What can hang from each mark
K: C N
D: N P
C: D K Q
H: C N
U: H K
N: D H K

Known rows, with every way that one mark hangs from another
N[D H K]: [-2.49  1.34 -0.98 -3.48  0.53 -1.15  1.78 -1.97 -1.91 -1.78  1.85 -1.65
  2.96 -1.56 -1.44  2.60 -2.80 -3.20  1.20  1.13]
U[H]: [-1.78  0.40  1.28 -0.43  2.42 -2.09  0.80 -0.93  0.71 -0.65  3.53 -1.68
 -1.23 -0.44  0.69  0.53  1.06  0.45  4.61  2.05]
H[C[K Q]]: [ 0.62  0.82  2.74 -1.65  2.69 -5.66  0.49  0.61 -1.88  0.82 -4.06  2.55
 -1.73 -1.02  1.49 -0.05 -2.75 -1.74  6.18  1.47]
K[C[D Q] N[H]]: [-1.69  3.54  3.39 -4.34  5.00 -5.07 -2.20 -2.11  1.50 -1.06 -3.98 -0.66
 -6.71 -0.17  0.68  4.11 -1.45 -1.42  3.64  2.42]
H[C[Q]]: [-1.93 -0.05  3.61 -2.18  1.78 -3.84  1.82 -0.16 -2.51  2.99 -2.48  2.38
 -2.17 -0.32  1.92  1.42 -2.36 -0.13  5.09  2.72]
K[C]: [-2.28  0.16  2.26 -3.54  3.82 -3.31 -2.78 -1.91 -0.30 -0.57 -1.22  0.28
 -3.60 -0.89  3.22  3.51 -1.86  0.40  4.89  2.61]
D[N[H[C] K] P]: [ 0.46  1.33 -0.67 -4.64  0.37  1.39 -0.97 -1.78 -4.98  1.06 -0.62 -0.85
  3.20 -3.38  6.55 -1.53 -4.31 -2.48  1.80  1.09]
K[N[D H]]: [-0.99  3.65 -0.45 -2.13  1.09 -2.15  0.89 -4.39  0.93 -1.93  0.08 -2.43
  2.73 -1.18 -2.99  1.72 -0.26 -2.67  1.14 -1.87]
N[H[C] K]: [-0.37 -2.67  0.31 -5.27  3.61 -2.07  2.65  0.71 -2.34 -1.34 -0.54  0.95
 -1.40 -1.04  2.05  0.29 -4.11 -1.02  2.18  1.51]
U[H K]: [-1.76 -0.67 -0.05 -1.43  5.07 -2.53 -0.55  0.23 -0.01 -2.06  4.23 -1.15
 -3.43 -2.30  0.41  0.87 -1.77  3.13  7.26 -0.12]
N[D[P] H[C] K]: [-2.28  0.53 -0.47 -4.00  0.21 -1.08  1.66 -1.88 -5.74 -0.35  0.30 -0.41
  4.09 -1.99  1.45  0.40 -3.42 -2.78  1.88 -1.15]
N[D]: [-2.90  3.32  0.99 -0.74 -1.98 -1.98 -0.18 -2.89 -0.79  0.32  1.76 -1.23
  3.17 -1.12 -1.46  3.61 -0.27 -1.50  2.46 -0.07]
N[H]: [-0.71  0.43  1.40 -1.75  2.34 -1.47  1.54 -0.85  0.99 -1.64  0.42 -2.63
  0.11 -0.31  0.85  0.13  0.38 -3.48  1.30  4.29]
N[D[P] H K[C[Q]]]: [-4.46  2.14  0.43 -4.27  2.48 -1.71 -0.98 -3.21 -5.49  0.06 -1.24 -1.58
  1.52 -1.99  1.53  2.08 -3.58 -4.49  3.27  3.65]
D[N[K] P]: [ 0.52  3.75 -0.05 -3.68 -2.11  1.60 -4.10 -1.81 -4.35  1.97  0.01 -1.82
  3.23 -3.24  4.13 -1.41 -3.77 -2.32  0.32  1.77]
H[C[D[P] Q] N[K]]: [-0.69  1.81  4.48 -2.70 -2.98 -5.19 -0.37  1.73 -5.07  2.51 -3.48  4.64
 -3.88 -0.92 -0.36 -0.40 -1.92  0.31  2.28  0.61]
H[C]: [-0.75 -1.05  2.31 -2.82  1.34 -3.19  1.13 -0.19 -1.62  0.97 -0.83  2.05
 -1.25 -0.67  2.55  1.45 -1.94  1.27  4.08 -0.30]
K[C[Q] N]: [-2.04  2.60  2.25 -3.99  5.17 -4.55 -2.82 -3.59 -0.33  0.71 -4.13  0.51
 -4.59 -0.79  0.02  2.89 -2.79 -0.46  4.87  1.78]
H[C[K[N[D[P]]] Q]]: [ 0.50  3.55  1.65 -1.67  1.32 -5.46 -0.69 -1.81 -3.24  1.00 -4.59  1.67
  1.20 -1.64 -0.43 -0.85 -2.59 -2.54  5.19 -2.20]
K[C[Q]]: [-3.44  1.19  3.43 -3.14  4.25 -4.02 -2.13 -1.91 -1.29  1.55 -2.78  0.60
 -4.41 -0.54  2.65  3.62 -2.34 -0.91  5.90  5.44]
D[N[H[C[K]]] P]: [ 1.79  2.64 -0.23 -2.31  0.67 -0.15 -1.29 -2.10 -3.17 -0.01 -1.68 -1.50
  4.11 -3.35  6.93 -2.14 -1.97 -3.89  3.41  0.71]

Rows
[ 0.23  2.36  2.51 -3.26  2.58 -3.89  1.21 -1.13  0.79 -0.48 -2.67 -0.11
 -3.07 -0.11 -0.68  0.99 -1.07 -1.40  2.01 -0.16]  K[N[H[C[D Q]]]]
[-0.78  3.06 -0.05 -2.58  0.91 -2.14  0.94 -4.19 -2.18 -0.71 -1.08 -1.32
  3.72 -1.50 -0.76 -0.12 -0.62 -2.43  1.68 -3.78]  K[N[D[P] H[C]]]
[-1.42  2.21  3.31 -2.96 -1.09 -4.53 -3.11 -0.04 -3.43  0.44 -2.70  2.29
 -4.03 -1.30 -0.68  0.56 -1.46 -0.71  2.09  2.63]  H[N[K[C[D[P] Q]]]]
[-3.22  2.77  1.35 -2.19 -1.71 -3.62 -2.02 -3.00 -5.54  1.03 -1.78  2.16
  0.84 -2.36 -1.54  1.14 -1.92 -1.60  3.43  1.02]  H[N[D[P] K[C[Q]]]]
[-0.06 -2.01  1.40 -3.37 -0.26 -4.35  1.52  0.36 -3.63  0.11 -1.59  5.28
 -1.75 -1.66 -0.42  0.04 -2.78  2.03  3.54 -1.57]  H[C N[K]]
[-2.35  3.38 -0.15 -3.72  3.87 -2.67 -2.29 -5.78 -1.65 -2.03 -1.89 -1.91
  1.09 -1.87  0.94  2.25 -1.16 -2.21  3.43 -1.96]  K[C N[D[P] H]]
[-2.63  0.17  1.98 -5.29  3.70 -3.29 -2.30 -0.45 -2.70  0.85 -2.18  1.09
 -4.46 -1.05  1.11  2.66 -4.95 -0.52  3.82  4.57]  N[K[C[Q]]]
[-2.53  1.56  0.77 -1.56 -0.15 -1.45  2.13 -3.00 -3.99  0.07  0.28 -1.31
  4.82 -1.54  2.26  0.60 -0.13 -3.23  2.96 -0.64]  N[D[P] H[C]]
[-1.21  5.61  3.92 -1.72 -0.94 -1.80 -0.86 -0.19  0.94  2.06 -1.09 -1.50
 -2.99 -0.88  2.73  3.81 -0.99 -3.05  2.48  5.99]  C[D[N[H]] Q]
[ 0.21  1.66  4.33 -1.17 -3.43 -4.80 -0.64  0.84 -2.77  0.67 -1.91  3.57
 -2.34 -0.78  0.89 -0.06  1.02  1.15  2.10 -2.07]  H[C[D[P]] N]
[-3.74  4.02  1.57 -3.44  3.50 -4.51 -2.29 -5.43 -1.24  0.85 -3.19  0.43
 -1.67 -1.37 -1.15  5.03 -2.79 -0.64  5.81 -0.25]  K[C[Q] N[D]]
[ 1.64  7.25  4.92  0.26 -2.27 -5.46 -4.96  2.14 -0.64  0.37 -3.99 -1.88
 -2.45 -0.29 -0.64 -1.61  0.48 -5.60  1.28  4.02]  C[D[P] K Q]
[ 1.57  3.47  4.52  0.04 -2.28 -7.44 -1.30  1.64 -2.97  0.64 -5.01  3.93
 -2.69 -1.14 -0.18 -1.55  0.23 -1.72  4.25 -0.26]  H[C[D[P] K Q] N]
[ 1.21 -0.90  0.89 -2.12  4.14 -4.00  2.13  0.16  0.02 -2.68 -1.84  0.21
 -0.17 -0.99  2.47 -0.38 -1.29 -2.81  4.26  0.92]  N[H[C[K]]]
[-0.92  0.55 -0.93 -5.67  3.64  0.25 -1.42 -2.56 -1.38 -0.97 -0.11 -0.41
 -0.57 -3.23  5.98  3.27 -5.31 -1.08  4.10  2.79]  D[N[H K[C]]]
[-2.70  1.44  1.92 -2.04 -2.67 -4.21  1.46 -1.76 -7.28  3.01 -2.65  4.48
  1.74 -2.09 -1.44  0.04 -2.57 -0.66  4.18 -0.76]  H[C[Q] N[D[P] K]]
[ 0.07  1.80  3.02 -3.21 -0.96 -2.61 -0.70  0.36 -0.49  1.39 -0.41  2.23
 -2.60 -1.30  4.72  4.10 -2.50  2.23  3.88 -1.54]  H[C[D[N]]]
[-1.92  0.14  2.51 -0.70  2.58 -5.18  0.03  1.27 -3.20  0.24  1.11  2.83
 -5.50 -2.38  0.70  0.12 -1.07  3.93  8.68 -1.43]  U[H[C[D[P] Q] N] K]
[-1.63  0.70  2.17 -4.19  4.28 -4.25 -4.91  0.87  0.05 -1.95 -0.05  0.48
 -7.28 -2.04  2.20  4.89 -3.87  3.32  5.89 -0.38]  U[K[C[D]]]
[-0.70  4.62 -0.29 -1.78  0.04 -1.48 -0.41 -4.51 -1.03 -1.34 -0.40 -3.44
  4.10 -1.36 -2.38 -0.54  0.41 -3.98  0.03 -1.89]  K[N[D[P] H]]
[-1.39 -0.31  1.54 -5.92  4.08 -3.09 -1.59  0.65 -0.17 -2.86 -0.63 -0.47
 -5.31 -0.75  2.39  3.41 -3.35 -1.02  1.87  3.10]  N[H K[C[D]]]
